Known rows, with every way that one mark hangs from another
W(F(E(B))): [ 23  -1  38 -42 -42   4  43   7 -29  36 -16 -11 -12 -10 -54 -14  -2  27
  33 -11 -10 -20 -21  17 -10  42]
B(E J): [-43  24  21   7 -35 -16   2  15 -24  25  16  -7 -20  11 -15  -6   8  32
 -22  -4   1 -31  14  -9   5   4]
J(F K(W)): [-40 -12  27   3   9  21   6  21  14  29  22  -5 -46  14  -5  28  61  22
  18  -3  -9 -15 -39  19  -3  -4]
E(B F K(J W)): [  2 -21  32  -3 -50  20  37   1  32  15  13  27 -35  30 -21  18  40 -20
   4 -34 -35 -13 -15   9 -14  21]
B(E): [ -9  17  23  -5 -16   2   9   1 -10  14  16 -16  -3  -1 -26   2   8  12
 -11   4   2 -31   5   4   7   0]
K(E J(F)): [-22 -24  28 -21  14 -28  50  24  17 -17  37 -26 -31  31   0   9  35  17
  -8  19  -2 -50 -40  21  -5  20]
W(B F): [-14  13  31 -15  21  18   5   9 -44   1   4 -14 -28 -30 -30 -22  46  39
  40 -19 -11 -11 -22   0 -18  -7]
J(K(W(B(E(F))))): [-70  25  46  31  10  29 -11   9 -19  26  -1   2 -12  20  -3   7  68  41
  27 -15  -2 -39 -39   2  -9 -10]
B(J(F(E))): [-38  -8  30   5 -34  -3  -2  19 -25   7  18  -1 -36  18 -25  -3  -8  57
  -9  -8  -3 -42 -33  17  -3  22]
J(K): [-13 -23  16  -3  19 -10  21   9   7  25   1 -11 -13   3 -15  16  36  14
  23  -2 -28   7 -33   2 -12   9]
B(J(F(E) K(W))): [-74 -21  28  23 -28   8   0  22  -6  48  15  -1 -47  38  -9  16  38  44
   6 -13 -14 -41 -48  12   4  33]
W(B): [-11  12  13   9  15  16  -5   0 -17  -4  17 -10 -18 -12 -25  -5  25  27
  19 -21 -15  -2 -22  10  -9 -22]
W(B F(E(K) J)): [-13 -16  63  -1  30  45  17 -14 -14  28  13 -26  -4 -16 -64 -31  45  37
  65 -31 -22 -47 -21 -13 -31  50]
F(E J): [ -4 -19  21   2  -3  14  25   1 -11  25   7 -20  28  11 -44   2  -9  14
  36 -21  10 -24 -29   5 -16  47]
F(E(B(W)) J): [ 11  -2   9   3 -35  31  46 -10  23  28  -3  -2  10   4 -38   1 -19  21
  45 -44  33 -26  -4   5  -1  40]
F(J): [ -3  -8  14  -5  10  10  13   6   5  15  11 -13  12   3 -28  12   6  14
  36 -15  14   3 -10   4 -20  19]
E(F): [  3  -3  29  -4  -6  -6  12  23 -26  -8  -9  12  -1   2 -23   1  10  17
  11 -10  -4   3 -28  21 -20   3]
B(E J(K(W))): [-74  13  19  29 -22  -3  -4  19   0  64  15  -3 -30  36   0  18  53  20
  -2 -11  -7 -34   2  -8  14  15]
J(K(W(F(E)))): [-33 -26  33  -5   0  16  28  18 -25  65 -14 -15 -21  11 -29   0  62   8
  44 -12 -31 -25 -39  11  -6  53]
W(B(E)): [-27  34  30  11  -4  25  -6  -7 -25   4  25 -18  -6  -8 -27  -7  23  32
   4 -12  -3 -41  -6  -9   4 -19]
E(B K(J W(F))): [ 11 -15  33 -24 -33  20  47  -1  21  36  22  -2 -60  11 -31   6  68 -21
  15 -32 -42 -15   7   1  -8  38]
B(E(F) J(K) W): [-63   5  21  33 -20 -10  19  32  -2  16 -23  15 -25  15  16 -16  33  50
  -7 -16  12 -43  -5 -13   4  13]
J(F(E(B))): [ 11  -3  38 -32 -45  13  27  -5  -5   8  13  -5 -21   4 -45  11 -17  49
  13   2   0 -43 -37  23   2  14]
F(E(B) J): [  7  -5  25 -14 -32  22  35  -5   7  37   3  -5  23  12 -54  10 -21  25
  49 -18  12 -21 -27   6 -14  44]
W(B(E(K)) F(J)): [-25  15  68  -3  35  42   9 -12  -8  21  23 -33  -7 -26 -53 -32  59  50
  50 -18   8 -58  13 -27 -22  21]
B(E(F) J): [-46  20  33  14 -36 -16  -2  29 -35   5  -1  14  -9  16 -11 -12   5  47
 -15  -3  13 -36  -2  -5  -8   6]

Rows
[-26   2  41  -2  23  30  21   1 -47  23  -2 -31  10 -12 -50 -24  26  54
  70 -27  16 -40 -38  -5 -35  41] | W(B F(E J))
[-83  18  49  19   8   3 -15  10 -13  18  29 -19 -51   7   0  -3  49  96
   4   7   0 -65 -29 -18   0 -14] | W(B(E J(F K)))
[  7 -55  18   6 -17   0  38 -16  12  11  24 -21 -18  24 -39   4  25 -30
 -16 -23 -62 -33 -28  -5  -4  54] | F(E(K(J)))
[ -7  10  41 -23 -37  35  34   9 -14  57  -5 -11   1  14 -54   0  18  23
  67 -30  24 -28 -13  12 -18  62] | K(W(F(E(B) J)))
[-14  -2  32 -14  -3  -9  69  23  41  20 -26  16 -10  17  -8  -1  37  28
  44  -5  13 -22 -31  18   0  20] | J(K(E(B(W) F)))
[-25  -9  52 -45   6 -13  52  16  42  26  16 -17 -30  12 -21  14  34  51
  36  29   3 -37 -48  21  -2  18] | J(F K(E(B)))
[ 26 -18  58 -44 -31  23  48 -13   1  40  -1  -5 -25 -11 -72 -18  15  15
  27 -18 -39 -32  -7   2  -7  53] | W(F(E(B K)))
[-68  21  36  34  26  44  -6  -2   5  50  25 -23   6  18 -10  17  71  39
  54 -24  19 -45 -19 -18 -10   7] | F(J(K(W(B(E)))))
[-31  16  39 -21 -42 -30  35  34   0  16 -11  24 -10  29 -15  -8   5  43
  27   3  14 -24 -18  21 -12  15] | K(E(B(J) F))
[-13 -14  12  -7 -11  -5  31  25 -24  18  10 -17 -46  15  -8   5  64 -14
   6 -28 -18 -11 -11   8 -11  33] | K(J W(F))
[-24  -8  51 -33   5 -24  53  29  25  29 -20   4   4  24 -17   5  31  33
  50  19  -1 -19 -50  21 -15  24] | J(K(E(B F)))
[-33  -9  23 -20  -2 -15  54  30  -7  24  15 -24 -35  33  -6  -3  74 -17
  21  -3  -9 -36 -14  17  -5  49] | K(E J W(F))
[  6  11   8 -19 -25   3  61   3  42  12   5   2 -12   6 -20  -7  12   0
  27 -15  16 -26   5  21  18  11] | K(E(B(W)))
[-42  19  31  -1   0   2   0  22 -55  13   7  -6 -44 -15 -20 -28  41  63
  30 -21 -11 -12 -14  -5 -21  -2] | W(B(J) F)
[-57  39  25  30 -23   8 -16   7 -34  14  25 -10 -21   8 -12 -13  22  52
  -6 -19  -2 -38   4 -12   4 -18] | W(B(E J))
[ 10 -15  14  -4 -14  15  40  11 -27  14 -19 -13 -24 -20 -37 -25  19  12
  21 -33   2 -28  -7  12   1  39] | B(W(F(E)))
[ 13 -22  14  -1 -49  22  35 -13  48  30  37   8 -43  31 -26  23  45 -36
  -1 -36 -45 -12   3   5   0  22] | E(B K(J W))
[-36 -22  43 -14  31 -28  41  33  11  16 -14  -1   3  21  -9   1  47  25
  33  21  -6 -22 -52  20 -21  25] | J(K(E(F)))
[-58   3  28  17 -17  18 -14  10 -36   1  26  -5 -38   8 -25  -9   8  78
   3 -16  -7 -49 -41   4  -8   3] | W(B(J(F(E))))
[-30 -11   6   4 -10 -14  41  13  16  19  29 -13 -17  50   0  15  57 -36
   1 -10 -12 -26 -19  21   8  36] | K(E J W)
[-28 -14  28 -11  14  12  21  24 -13  53  -7 -11 -36   0 -14   7  80   6
  42 -16 -21   1 -22  15 -10  25] | J(K(W(F)))
